Every row comes from one small tree of marks. The marks that hang from a mark follow it in brackets, in the order of their numbers. Every link used is in the known rows. Which tree was each row made from?
In the rows, 128 means zero.
Known rows
Z_137[Z_898[Z_443 Z_900 Z_937]]: [102 101 145 183 175 152 105  95 151 138 126 165 127 104 103 120 142 102
 169 150  91 137 104 179  60 122]
Z_994[Z_898]: [108 103 153 182 164 132 147 135 183 152 130 139 140 125 163  99 180 121
 114 161  75 144 105 175  96 152]
Z_303[Z_265]: [107 104 142 194 171 132 139 139 178 154 113 102 129  95 157 112 186 137
 113 153  83 133 107 168  78 143]
Z_443[Z_898[Z_900 Z_925 Z_937]]: [119 112 158 183 179 169 117 133 152 146 152 149 123 102 128 106 123 103
 157 138  80 126  77 130  80 138]
Z_587[Z_265[Z_898[Z_900]]]: [132 114 159 189 165 129 146 170 163 158 139 110 146 127 149 141 159 138
 149 159 111 139 103 163  87 137]
Z_898[Z_137 Z_443 Z_900 Z_925 Z_937]: [111 107 160 183 192 173  91 123 121 113 144 166 131 127  96 130 122  93
 192 140  85 165 101 151  95 135]
Z_265[Z_303 Z_587 Z_778 Z_898[Z_925]]: [115 100 100 182 134 121 128 140 163 185 149  88 158 117  88 129 162 150
 128 165 100 184 105 125 133 153]
Z_937[Z_898[Z_137 Z_900]]: [114  79 162 176 191 147 114 139 128 125 158 151 141 105 131 120 162 129
 150 145  84 134 108 189  89 141]
Z_265[Z_778]: [111 102 143 197 164 129 155 129 186 167 108  89 139 113 155 102 190 153
 109 153  80 154 103 156 111 151]
Z_898[Z_137 Z_443 Z_900 Z_925]: [111 100 165 183 195 165 107 136 114 126 152 136 140 136 110 135 128 109
 170 146  89 149 108 164  96 140]
Z_443[Z_898[Z_137 Z_900 Z_925 Z_937]]: [121 101 168 178 187 175 106 130 127 125 162 162 128 109 108 120 112  95
 169 136  79 130  83 133  86 143]
Z_587[Z_265 Z_900]: [112 113 164 206 173 122 154 141 193 182 134  97 153 111 177 119 173 160
 147 138 104 141 109 168  58 147]
Z_925[Z_898[Z_137 Z_443 Z_900 Z_937]]: [109  90 169 175 192 158  89 117 148 109 137 169 122 136  93 139 140 108
 187 140  95 153 108 160  97 122]
Z_937[Z_898[Z_137 Z_925]]: [108  89 144 176 196 150 118 133 119 133 189 147 149 118 137 115 150 126
 139 144  76 147  94 165  99 157]
Z_925[Z_898]: [112  96 153 188 180 127 136 139 188 152 138 123 132 124 159 112 169 143
 121 156  86 134 103 155 104 144]
Z_898[Z_900 Z_925 Z_937]: [119 118 152 198 187 163 112 153 155 138 117 150 129 107 127 107 131 108
 157 148  91 147  94 140  90 147]
Z_925[Z_898[Z_443 Z_937]]: [ 98 104 141 181 181 137 111 102 180 125 143 154 121 133 134 115 170 118
 158 146  92 157 100 152  92 125]
Z_265[Z_303 Z_587 Z_778 Z_898[Z_937]]: [114 102  99 179 123 115 120 116 184 170 120 123 148 110  80 122 184 153
 146 162  94 193 109 132 118 139]
Z_137[Z_898[Z_443 Z_925 Z_937]]: [ 99 109 128 186 178 155 105  86 145 140 160 166 135 118 111 108 131  95
 160 147  86 147  91 156  69 136]
Z_587[Z_265[Z_778 Z_898[Z_443 Z_900]]]: [124 105 150 184 159 137 138 133 159 162 121  83 147 141 120 147 175 140
 160 145 119 162 103 164 103 129]
Z_587[Z_265]: [112 106 162 200 170 115 157 142 182 171 134 107 148 120 170 116 181 152
 130 161  93 138 108 162  81 151]
Z_994[Z_898[Z_137 Z_443 Z_900 Z_925]]: [107  96 168 171 186 172 103 134 118 123 158 153 141 142 101 135 131  86
 163 146  87 152 108 174 110 141]
Z_587[Z_265[Z_303 Z_778 Z_898[Z_443 Z_900]]]: [117 102 141 173 153 123 125 132 148 166 130  85 151 122 103 154 186 155
 168 152 123 172 110 159 118 143]
Z_303[Z_265[Z_587[Z_900] Z_778 Z_898]]: [119 103 108 195 139 134 138 126 199 196 113  57 148 101 103 145 188 155
 125 136 105 167 110 156  74 122]
Z_898[Z_137 Z_443 Z_925 Z_937]: [104 109 146 183 187 156 104 104 133 114 160 166 135 134 108 123 142  99
 176 140  78 169  99 146  94 138]

Which tree is each row?
[123 114 110 195 142 132 133 113 208 185 113 107 148 116 101 123 173 149
 154 135 100 187 103 143  83 125]  Z_265[Z_587[Z_900] Z_778 Z_898[Z_937]]
[119 106 112 180 135 106 131 130 179 187 151 107 159 107 114 134 174 165
 147 154 103 169 123 159  83 131]  Z_265[Z_303 Z_587[Z_900] Z_898]
[118 109 167 190 192 169 101 148 133 125 138 165 134 117 111 122 122 100
 177 144  84 152  97 143  94 148]  Z_898[Z_137 Z_900 Z_925 Z_937]
[117 101 163 188 184 150 107 146 187 135 119 152 121 113 128 115 152 124
 155 150  93 138 100 148  95 135]  Z_925[Z_898[Z_900 Z_937]]
[105 104 167 171 187 181  91 119 124 109 149 184 132 139  85 129 123  71
 186 142  88 166 101 159 100 139]  Z_994[Z_898[Z_137 Z_443 Z_900 Z_925 Z_937]]
[116 108 135 165 160 123 115 138 138 138 150 124 140 122 117 142 171 134
 160 157 100 161 113 167 103 132]  Z_265[Z_303 Z_898[Z_443 Z_900]]
[110 113 146 186 173 154 129 115 163 146 163 143 126 108 144  95 141 107
 142 141  72 135  74 126  83 144]  Z_443[Z_898[Z_925 Z_937]]
[115 100 107 189 142 126 137 105 189 186 132  80 154 133 103 143 181 150
 148 136 101 187 114 162  84 111]  Z_265[Z_587[Z_900] Z_778 Z_898[Z_443]]
[125 119 137 184 155 144 114 156 151 159 135 112 149 105  89 142 154 135
 180 149 125 174  90 122 120 161]  Z_587[Z_265[Z_303 Z_778 Z_898[Z_900 Z_925 Z_937]]]
[121 103 164 182 179 164 130 151 144 159 157 111 131 105 142 113 131 117
 135 146  83 114  84 142  86 144]  Z_443[Z_898[Z_900 Z_925]]
[108 111 134 190 172 147 117 111 157 152 155 160 137 103 124 101 126 105
 147 154  83 137  86 147  73 152]  Z_137[Z_898[Z_925 Z_937]]
[112 108 111 172 157 132 126 119 141 155 160  91 151 130 105 135 174 138
 145 147  98 186  94 140 138 151]  Z_265[Z_303 Z_778 Z_898[Z_443 Z_925]]
[103  91 159 175 184 142 101  98 160 111 152 168 127 141 111 127 158 113
 176 144  85 164 106 154 101 131]  Z_925[Z_898[Z_137 Z_443 Z_937]]
[123 101 113 192 148 160 114 158 158 180 114  72 141 106  78 150 150 125
 131 156 106 159 101 139 102 130]  Z_303[Z_265[Z_587 Z_778 Z_898[Z_900 Z_925]]]
[111  99 109 184 141 154 100 111 170 155  95 109 125 108  55 146 172 110
 160 148 105 180 110 151  84 107]  Z_303[Z_265[Z_587 Z_778 Z_898[Z_443 Z_900 Z_937]]]
[119 108 134 181 144 106 151 141 173 178 136  83 159 116 130 136 199 174
 139 158 113 169 104 150 122 161]  Z_587[Z_265[Z_303 Z_778 Z_898]]
[108  85 155 170 200 164  98 126  98 116 186 151 142 123 107 136 134 108
 170 137  85 150 101 184  92 134]  Z_937[Z_898[Z_137 Z_443 Z_900 Z_925]]
[113  97 145 182 194 156 118 151 131 144 165 136 139 100 139 109 143 121
 138 149  89 134  93 170  92 144]  Z_937[Z_898[Z_900 Z_925]]
[115  93 110 183 139 148 116 124 159 169 101  77 133 114  73 155 175 126
 141 152 104 168 116 166  90 109]  Z_303[Z_265[Z_587 Z_778 Z_898[Z_443 Z_900]]]
[114 107 149 194 182 165 102 127 144 149 141 161 133  96 103 112 111 101
 160 151  92 128  89 152  70 144]  Z_137[Z_898[Z_900 Z_925 Z_937]]
[106 100 147 191 155 109 151 131 180 187 114  82 153 103 141 120 200 177
 131 158 104 165 112 154 114 168]  Z_587[Z_265[Z_303 Z_778]]
[104 108 143 186 184 170  93 104 136 137 145 167 131 107  91 119 115  86
 176 148  91 141  93 164  68 130]  Z_137[Z_898[Z_443 Z_900 Z_925 Z_937]]
[111 104 113 179 148 150  96 121 159 139 112 139 124 114  71 148 158 102
 168 153 102 163 114 158  66  98]  Z_303[Z_265[Z_587 Z_898[Z_443 Z_900 Z_937]]]
[117 121 133 178 149 107 129 134 169 151 155 139 148 113 134 130 182 144
 168 157 107 167 102 138  96 154]  Z_587[Z_265[Z_303 Z_898[Z_937]]]
[118  99 176 176 180 161 115 123 148 127 143 163 123 109 121 122 140 111
 163 141  75 131  94 149  78 136]  Z_443[Z_898[Z_137 Z_900 Z_937]]
[121 104 122 185 152 136 141 138 175 163 114  72 137 103 134 131 202 142
 108 140  93 153  96 157 103 140]  Z_303[Z_265[Z_778 Z_898]]
[121  93 120 178 134 117 126 120 168 186 143  90 169 113  81 150 176 171
 158 143 103 189 121 153 107 142]  Z_265[Z_303 Z_587[Z_900] Z_778 Z_898[Z_137]]
[117 104 173 186 180 152 111 140 150 123 119 165 131 114 121 123 150 115
 166 148  83 149 107 159  88 142]  Z_898[Z_137 Z_900 Z_937]
[102  87 140 169 194 152 107 107 109 118 200 150 150 129 125 124 153 116
 155 140  78 157 100 176  95 140]  Z_937[Z_898[Z_137 Z_443 Z_925]]
[102 105 152 172 181 167 103 101 134 112 166 183 138 145 100 117 138  79
 173 145  76 172  99 155 102 144]  Z_994[Z_898[Z_137 Z_443 Z_925 Z_937]]
[104  99 128 192 148 111 130 126 191 197 132 107 155  91 121 118 174 170
 140 156  94 163 128 163  75 136]  Z_265[Z_303 Z_587[Z_900]]
[119 103 106 184 130 111 137 124 194 198 130  75 163 104  99 134 188 176
 140 148 104 184 117 153 100 137]  Z_265[Z_303 Z_587[Z_900] Z_778 Z_898]
[116 102 129 167 150 130 120 127 147 154 127  97 141 118  98 140 187 143
 156 147 106 174 108 163 124 137]  Z_265[Z_303 Z_778 Z_898[Z_443 Z_900]]
[100  90 162 166 172 139 127 105 145 123 152 156 141 147 129 121 170 108
 142 151  78 157 116 185 100 140]  Z_994[Z_898[Z_137 Z_443]]
